Every row comes from one small tree of marks. The marks that hang from a mark follow it in brackets, in the order of their numbers. Every link used is in the known rows. Which tree was each row made from?
Known rows
q946[q245]: [ 0.25 -0.04 -0.10 -0.19  0.21  0.30  0.06  0.22 -0.22  0.05  0.29  0.23
  0.26 -0.10  0.52  0.10  0.45  0.34  0.29  0.17]
q245[q828]: [ 0.20  0.04 -0.05  0.07  0.00 -0.03  0.36 -0.02  0.07 -0.03  0.03  0.09
  0.05  0.08  0.28 -0.20 -0.15 -0.16  0.24  0.21]
q245[q820[q90[q262] q519] q828]: [ 0.21  0.08  0.10 -0.13 -0.37 -0.34  0.22 -0.34  0.13  0.32 -0.03 -0.48
  0.11  0.20 -0.19 -0.27 -0.23 -0.47  0.09 -0.17]
q377[q245[q820]]: [-0.12  0.07 -0.17 -0.26  0.38  0.16  0.44  0.08 -0.28 -0.29  0.68  0.13
  0.05 -0.24  0.42 -0.20  0.15 -0.28 -0.03 -0.24]
q860[q90[q262 q820]]: [-0.20 -0.09  0.15 -0.47  0.45  0.02 -0.13 -0.11  0.49 -0.32 -0.08  0.32
 -0.84  0.06  0.37 -0.50 -0.16  0.29  0.24 -0.11]
q946[q245[q820 q828]]: [ 0.45  0.05 -0.21  0.10 -0.06 -0.03  0.35  0.01 -0.05  0.29  0.47 -0.05
  0.44 -0.05  0.44 -0.40  0.08 -0.47  0.46 -0.24]
q820[q90[q262] q245[q828] q519]: [-0.15  0.05  0.10  0.24 -0.54 -0.18 -0.21 -0.17  0.07  0.19 -0.30 -0.16
  0.09  0.04 -0.48  0.25 -0.14  0.38 -0.03 -0.01]
q614[q519]: [ 0.18 -0.25  0.05 -0.10  0.04  0.11  0.22 -0.25 -0.14 -0.19 -0.21 -0.09
 -0.11  0.23  0.18  0.06  0.64 -0.06  0.15  0.08]
q245[q820[q90 q519] q828]: [ 0.30  0.11  0.11  0.06 -0.10 -0.24  0.29 -0.20  0.10  0.26  0.08 -0.25
  0.40  0.12 -0.17 -0.22 -0.20 -0.57 -0.13 -0.15]
q90[q262 q820]: [-0.23 -0.07 -0.03 -0.35  0.17  0.04  0.05  0.02  0.24 -0.15 -0.10  0.09
 -0.85  0.10  0.37 -0.23  0.13  0.09  0.29  0.12]
q519[q820[q90 q245[q828]]]: [-0.06 -0.17 -0.10  0.24 -0.21  0.09 -0.28  0.22 -0.11 -0.03  0.12 -0.05
  0.33 -0.13  0.02  0.29 -0.42 -0.10  0.01 -0.04]
q377[q245[q820[q90 q519] q828]]: [ 0.00  0.26 -0.01 -0.08  0.06 -0.06  0.34 -0.05 -0.13 -0.07  0.54 -0.17
  0.40 -0.17  0.00 -0.07 -0.17 -0.53 -0.24 -0.44]
q828[q245[q820[q90 q519]]]: [ 0.03  0.09 -0.06  0.17  0.22 -0.23 -0.03 -0.06  0.01 -0.01 -0.14 -0.01
  0.40  0.01 -0.33  0.06  0.01 -0.15 -0.31  0.11]
q614[q519[q820]]: [ 0.25 -0.46 -0.05 -0.48 -0.15  0.12  0.02 -0.25 -0.29 -0.07 -0.01 -0.40
 -0.07  0.28  0.25  0.14  0.39 -0.23  0.24  0.12]
q820[q90 q519]: [ 0.09  0.02  0.26 -0.26  0.18  0.11 -0.08  0.03 -0.09  0.03 -0.14  0.01
  0.24  0.08 -0.11  0.36  0.20  0.35 -0.37  0.28]
q262[q90]: [ 0.28  0.11  0.06  0.02  0.43  0.37  0.02  0.49 -0.18 -0.15 -0.17  0.29
 -0.04 -0.05  0.41 -0.04  0.05  0.18  0.07  0.40]
q519[q820[q90[q262] q245[q828]]]: [-0.16 -0.21 -0.12  0.07 -0.48 -0.01 -0.34  0.07 -0.10  0.04  0.01 -0.27
  0.04 -0.04 -0.01  0.22 -0.44  0.01  0.21 -0.05]
q519[q820[q90[q262]]]: [-0.04 -0.28  0.03 -0.57 -0.08  0.15 -0.27  0.10 -0.24 -0.06  0.04 -0.34
 -0.11  0.09  0.30  0.27 -0.16  0.08  0.13  0.20]
q377[q245[q820[q90 q519]]]: [-0.10  0.17  0.04 -0.31  0.30  0.12  0.21  0.04 -0.28 -0.16  0.54 -0.04
  0.28 -0.21  0.05  0.11  0.14 -0.19 -0.38 -0.30]
q860[q90[q262 q820[q519]]]: [-0.12 -0.08  0.25 -0.73  0.26 -0.12 -0.18 -0.31  0.47 -0.08 -0.11  0.13
 -0.77  0.18  0.08 -0.42 -0.11  0.45  0.10  0.01]
q828[q245[q820[q519]]]: [ 0.12 -0.01 -0.18 -0.02  0.10 -0.30  0.16 -0.24 -0.01  0.07 -0.04 -0.03
  0.21  0.09 -0.25 -0.16  0.08 -0.08 -0.08  0.29]
q820[q90[q262] q245 q519]: [-0.25 -0.06  0.15 -0.01 -0.31  0.00 -0.33 -0.09 -0.08  0.11 -0.30 -0.03
 -0.02  0.01 -0.44  0.44  0.17  0.71 -0.18  0.13]
q90[q820[q245[q828] q519]]: [-0.10  0.05 -0.05  0.21 -0.10 -0.14  0.01 -0.08  0.34  0.13 -0.07  0.22
 -0.27  0.02 -0.21 -0.10 -0.06  0.07 -0.02  0.01]

Write each row's tree
[-0.16  0.09 -0.01  0.75 -0.02  0.08 -0.08  0.24  0.08 -0.14 -0.13  0.33
  0.33 -0.20 -0.09  0.23 -0.19  0.06 -0.10 -0.14]	q820[q90 q245[q828]]
[ 0.11  0.24  0.01  0.39  0.11  0.10 -0.18  0.34  0.22  0.10 -0.26  0.27
 -0.23 -0.07 -0.09 -0.13 -0.19  0.04 -0.04  0.06]	q262[q90[q820[q245[q828] q519]]]
[-0.03 -0.01  0.24 -0.48 -0.11  0.01 -0.14 -0.14 -0.08  0.10 -0.26 -0.25
 -0.08  0.18 -0.16  0.30  0.18  0.45 -0.13  0.28]	q820[q90[q262] q519]
[ 0.19 -0.02  0.15 -0.21  0.16 -0.06  0.15 -0.10 -0.05  0.15  0.09 -0.12
  0.28  0.08 -0.11 -0.04  0.16 -0.18 -0.30  0.00]	q245[q820[q90 q519]]
[-0.10  0.28 -0.10  0.18  0.26  0.07  0.38  0.15 -0.11 -0.29  0.58  0.02
  0.33 -0.27  0.29 -0.14 -0.23 -0.70 -0.11 -0.56]	q377[q245[q820[q90] q828]]
[-0.37 -0.07  0.02  0.31 -0.07  0.15 -0.29  0.16 -0.06 -0.18 -0.23  0.21
 -0.10 -0.14 -0.08  0.34  0.11  0.52  0.00 -0.01]	q820[q90[q262] q245]
[-0.09  0.14 -0.04  0.46  0.50  0.37 -0.23  0.61  0.11 -0.22 -0.20  0.58
 -0.37 -0.22  0.25 -0.07  0.01  0.14 -0.02  0.06]	q262[q90[q820[q245]]]
[-0.01  0.19 -0.22  0.00  0.14 -0.01  0.57  0.00 -0.12 -0.20  0.69  0.00
  0.15 -0.20  0.36 -0.38 -0.17 -0.63  0.12 -0.37]	q377[q245[q820 q828]]
[ 0.09 -0.05  0.14 -0.39 -0.10 -0.16  0.07 -0.25 -0.05  0.22 -0.03 -0.34
  0.00  0.16 -0.14 -0.09  0.13 -0.09 -0.08 -0.01]	q245[q820[q90[q262] q519]]
[-0.33 -0.10 -0.03 -0.22 -0.21 -0.10 -0.19 -0.17  0.22  0.12 -0.18  0.05
 -0.73  0.08 -0.22 -0.01  0.20  0.51  0.11  0.11]	q90[q262 q820[q245 q519]]
[-0.01 -0.41 -0.01  0.09 -0.18  0.18 -0.34 -0.05 -0.28 -0.14 -0.14 -0.22
  0.16  0.05 -0.04  0.47  0.33 -0.08 -0.02 -0.18]	q614[q519[q820[q90 q245]]]
[ 0.01  0.24 -0.08  0.66  0.30  0.22 -0.13  0.54  0.23 -0.14 -0.20  0.47
 -0.29 -0.19  0.20 -0.20 -0.25 -0.13  0.09 -0.05]	q262[q90[q820[q245[q828]]]]
[-0.04  0.06 -0.09  0.02 -0.02 -0.32 -0.09 -0.21  0.01  0.03 -0.24 -0.22
  0.15  0.09 -0.36  0.01  0.01 -0.07 -0.11  0.12]	q828[q245[q820[q90[q262] q519]]]
[-0.22  0.01 -0.08 -0.01 -0.44 -0.26 -0.07 -0.25  0.36  0.20 -0.20 -0.06
 -0.62  0.13 -0.27 -0.18 -0.08  0.19  0.24 -0.01]	q90[q262 q820[q245[q828] q519]]
[-0.06  0.08 -0.17  0.43  0.41 -0.10  0.01  0.13  0.02 -0.25 -0.10  0.19
  0.32 -0.09 -0.04 -0.01 -0.04 -0.31 -0.17 -0.01]	q828[q245[q820[q90]]]
[ 0.07 -0.01 -0.04  0.18 -0.40 -0.16  0.09 -0.22  0.04  0.26 -0.06  0.05
  0.18  0.05 -0.36  0.03 -0.04  0.36  0.01  0.22]	q820[q245[q828] q519]
[-0.15 -0.03  0.16  0.20 -0.01  0.10 -0.28  0.07 -0.08  0.05 -0.19  0.22
  0.30 -0.09 -0.40  0.50  0.21  0.61 -0.41  0.15]	q820[q90 q245 q519]
[-0.02  0.06 -0.08 -0.51  0.20  0.05  0.41 -0.12 -0.30 -0.06  0.65 -0.07
  0.11 -0.13  0.13 -0.13  0.21 -0.12 -0.16 -0.12]	q377[q245[q820[q519]]]
[ 0.21  0.18  0.14 -0.18  0.46  0.25 -0.11  0.38  0.09  0.01 -0.22  0.21
 -0.36  0.05  0.18 -0.10  0.07  0.09 -0.12  0.29]	q262[q90[q820[q519]]]
[-0.03  0.09  0.11  0.44 -0.25 -0.08 -0.14 -0.02  0.05  0.14 -0.18  0.09
  0.41 -0.05 -0.46  0.32 -0.11  0.27 -0.27  0.00]	q820[q90 q245[q828] q519]
[ 0.10  0.07  0.00  0.17 -0.15 -0.22  0.27 -0.13  0.13  0.07  0.03 -0.26
  0.05  0.08  0.12 -0.36 -0.30 -0.65  0.24 -0.30]	q245[q820[q90[q262]] q828]
[ 0.40  0.02 -0.01 -0.16 -0.24 -0.33  0.50 -0.36  0.08  0.37  0.20 -0.28
  0.19  0.21 -0.08 -0.48 -0.12 -0.49  0.12  0.05]	q245[q820[q519] q828]
[ 0.15 -0.41 -0.16  0.09 -0.50 -0.04 -0.06 -0.30 -0.18  0.01 -0.05 -0.34
  0.06  0.17 -0.02  0.08  0.13 -0.29  0.31 -0.10]	q614[q519[q820[q245[q828]]]]
[-0.27 -0.31 -0.07 -0.15 -0.25  0.14 -0.47  0.14 -0.23 -0.04  0.02 -0.15
 -0.06 -0.07  0.04  0.38 -0.15  0.32  0.09  0.07]	q519[q820[q90[q262] q245]]
[ 0.02  0.15  0.05  0.20  0.30  0.25 -0.28  0.41  0.08  0.02 -0.25  0.38
 -0.31 -0.11 -0.04  0.02  0.07  0.31 -0.15  0.17]	q262[q90[q820[q245 q519]]]
[-0.26  0.06 -0.01  0.57 -0.30 -0.03 -0.16  0.07  0.09 -0.09 -0.25  0.07
  0.01 -0.10 -0.13  0.17 -0.22  0.18  0.13 -0.14]	q820[q90[q262] q245[q828]]
